Each row was made from one walk, in order. Every step used is in the known rows, and no mark comes twice. Write each row's walk.
Known rows:
x r: [-0.54 -2.47 -2.57 -0.11 -0.05 -4.04 -0.52 -5.32  0.64 -0.93 -1.85 -0.42
 -2.08 -0.38  0.34  0.94 -0.27  4.85]
z r p e: [-3.63  0.71  1.13 -2.56 -1.28 -2.13  3.36 -2.91  2.15  0.48 -2.30 -1.92
 -4.29  1.29 -3.35 -2.52  1.34  1.08]
e f: [-0.68 -1.76 -0.14 -0.19  1.70  0.28  4.50 -3.48  0.82 -1.63 -0.23  1.10
 -2.92 -1.62 -2.02 -1.70 -1.44 -0.77]
p e: [-1.09  0.16 -0.65 -1.62  0.33 -1.77  4.56 -6.49  1.11  2.20 -1.87 -1.46
 -2.11  0.28 -2.24 -1.17  1.42  1.14]
p x r m e: [ 0.28 -1.03 -1.71  1.59 -2.02 -1.27 -1.70  2.80  1.17 -2.12 -1.13  3.21
 -2.48  1.34  1.03  1.56 -1.82  2.02]
f r m: [ 4.45 -4.01 -0.76  0.19 -3.82  0.30 -0.31  2.26  1.84  4.33 -0.78  3.17
  1.19 -0.03  4.73  3.59  1.99  0.89]
m e p f: [-3.50 -0.77 -0.38 -0.80 -0.41 -0.29  4.26 -4.32  0.79  0.05 -1.83  3.35
 -2.24 -4.94 -2.39 -4.20  0.65  0.14]
m e f r: [ 2.63 -1.12  0.32  0.53  0.52 -0.04  4.69  0.23  2.41  0.78 -1.38  0.69
 -3.00 -1.36  1.24 -0.48  2.53  2.10]
e m: [ 4.95 -2.45 -1.44 -0.94  1.79 -2.49  1.31 -3.74  1.28  1.57 -1.52 -4.77
 -1.64  3.69  0.37  0.22 -0.69  0.70]
p x r: [-1.32 -0.61 -2.58  1.55  0.05 -3.54  0.81 -7.11 -0.95 -1.06 -2.56  0.47
 -2.33 -0.44 -0.43 -0.22 -2.57  4.73]
z r m e f: [-1.15 -1.45  0.05 -0.38 -0.21  1.20  3.30  2.94  2.08 -3.43 -0.14  3.37
 -3.22 -0.13 -1.53 -0.94 -1.07 -1.76]
e f r x: [ 3.37 -2.50 -0.43 -0.91 -3.28  0.45 -1.03  3.55  2.43  3.09  0.95  1.20
 -4.66 -1.80  2.19 -0.58  2.16  2.47]
e p x r: [-2.26 -1.12 -2.70  1.64  0.23 -3.34  1.43 -9.06 -0.46 -1.56 -3.23  1.92
 -2.46 -0.80 -0.38 -1.41 -2.45  2.88]
f r: [ 3.89 -2.19 -0.31  0.18 -1.08 -0.88  2.22 -0.30  2.43  3.62 -2.21 -0.23
 -0.99 -0.64  3.09  1.51  3.26  4.12]
z r x: [ 0.20 -2.44 -0.87 -2.70 -5.25  0.45 -3.54  7.87  3.64  0.72 -0.16  1.68
 -4.23  0.56  0.63 -0.01  1.18  2.92]
z r p x: [-2.96  1.20  0.87  1.33 -1.93 -0.50  0.76  0.07  0.40 -1.50 -2.82  1.01
 -4.08  1.12 -1.99 -2.22 -4.00  2.06]
f r x: [ 4.07 -2.66 -0.78 -0.85 -4.29 -0.15 -3.12  4.77  2.84  4.09  0.35  0.75
 -4.01 -0.89  3.27  0.69  2.67  4.00]
m e f r p x: [-0.94  1.66  1.26  2.84 -0.46 -0.43  2.24 -1.26 -0.06 -0.83 -2.02  0.87
 -5.16 -0.10 -1.11 -2.71 -3.34  1.84]

Which walk is each row?
[-0.38 -1.55 -0.09  0.44  0.46  0.88  2.88  1.29  1.42 -2.88  0.39  3.12
 -3.32 -0.60 -1.25 -0.85 -1.63 -1.86] -> r m e f
[-0.41  0.00 -0.86  2.94 -1.11  0.57  2.58 -2.72  0.71 -0.22 -3.21  4.76
 -2.22  0.04  0.73 -1.63 -2.46 -0.63] -> f r m e p x
[ 2.86 -1.98  0.21  0.12  0.41 -0.06  5.15 -2.09  1.89  2.21 -1.42  0.37
 -1.91 -1.93  1.55 -0.32  2.65  1.94] -> e f r
[-1.54 -2.80 -0.94 -0.06 -2.01  0.46  0.43  1.56  3.87 -2.38 -2.73  5.52
 -2.15  0.79  0.83 -0.78  0.14 -2.46] -> z r m e p
[ 2.12 -0.77 -0.72 -1.93  1.96 -4.73  2.85 -8.48  0.66  1.68 -1.77 -6.76
 -3.81  3.82 -1.76 -2.00  0.17  0.63] -> x r p e m
[ 0.15 -3.27 -2.43  1.17 -2.88 -1.43 -0.75 -3.92 -0.18  0.62 -1.49  4.68
  0.17 -0.15  2.29  1.62 -1.96  0.01] -> e p x r m
[ 3.75 -3.89 -0.39  0.10 -2.75  0.85  1.85  1.05  1.41  3.34 -0.25  3.62
  0.52 -0.94  3.60  2.40  1.55 -0.64] -> e f r m
[-1.16 -2.95 -1.66  0.76 -1.20 -0.96 -0.25 -1.68  2.86 -2.33 -2.30  5.00
 -2.41  0.13  1.18 -0.57 -0.37 -1.69] -> x r m e p
[-2.10 -1.75  0.16  0.18 -1.09 -4.15 -2.97 -2.37  1.05 -1.93 -1.19 -1.46
 -5.21  0.20 -0.70 -0.77 -1.71  3.78] -> x r p
[-1.95  0.72 -0.97  2.84  0.11  0.17  2.54 -3.83  0.57 -1.88 -3.35  3.83
 -3.25  0.22 -1.11 -2.65 -3.78 -0.34] -> m e p x
[ 2.46 -3.74 -0.58 -0.39 -3.86  0.59  1.98 -0.53  1.15  4.82 -1.06  4.52
  1.40 -2.82  3.58  1.25  2.64 -0.27] -> e p f r m
[-1.72 -0.07 -1.08  2.44 -0.02  0.16  2.98 -6.28  0.02 -0.49 -3.33  3.52
 -2.15 -0.40 -0.81 -2.48 -3.69 -0.55] -> e p x
[-3.02 -1.39 -0.48 -0.75 -1.46  0.13  3.59 -3.36  0.66  0.62 -1.44  4.46
 -1.39 -4.79 -1.53 -3.37  0.60 -0.80] -> r m e p f
[ 0.11 -1.62 -0.63 -0.32 -3.19  0.42 -1.43  8.32  3.40 -2.18 -1.32  3.51
 -1.97  2.22  0.89  1.89  0.06  0.94] -> z r m e
[ 3.66 -0.68  0.02 -1.86  1.67 -3.59  3.76 -6.77  1.25  3.21 -1.89 -6.69
 -3.45  3.73 -0.81 -1.81  1.35  0.45] -> f r p e m
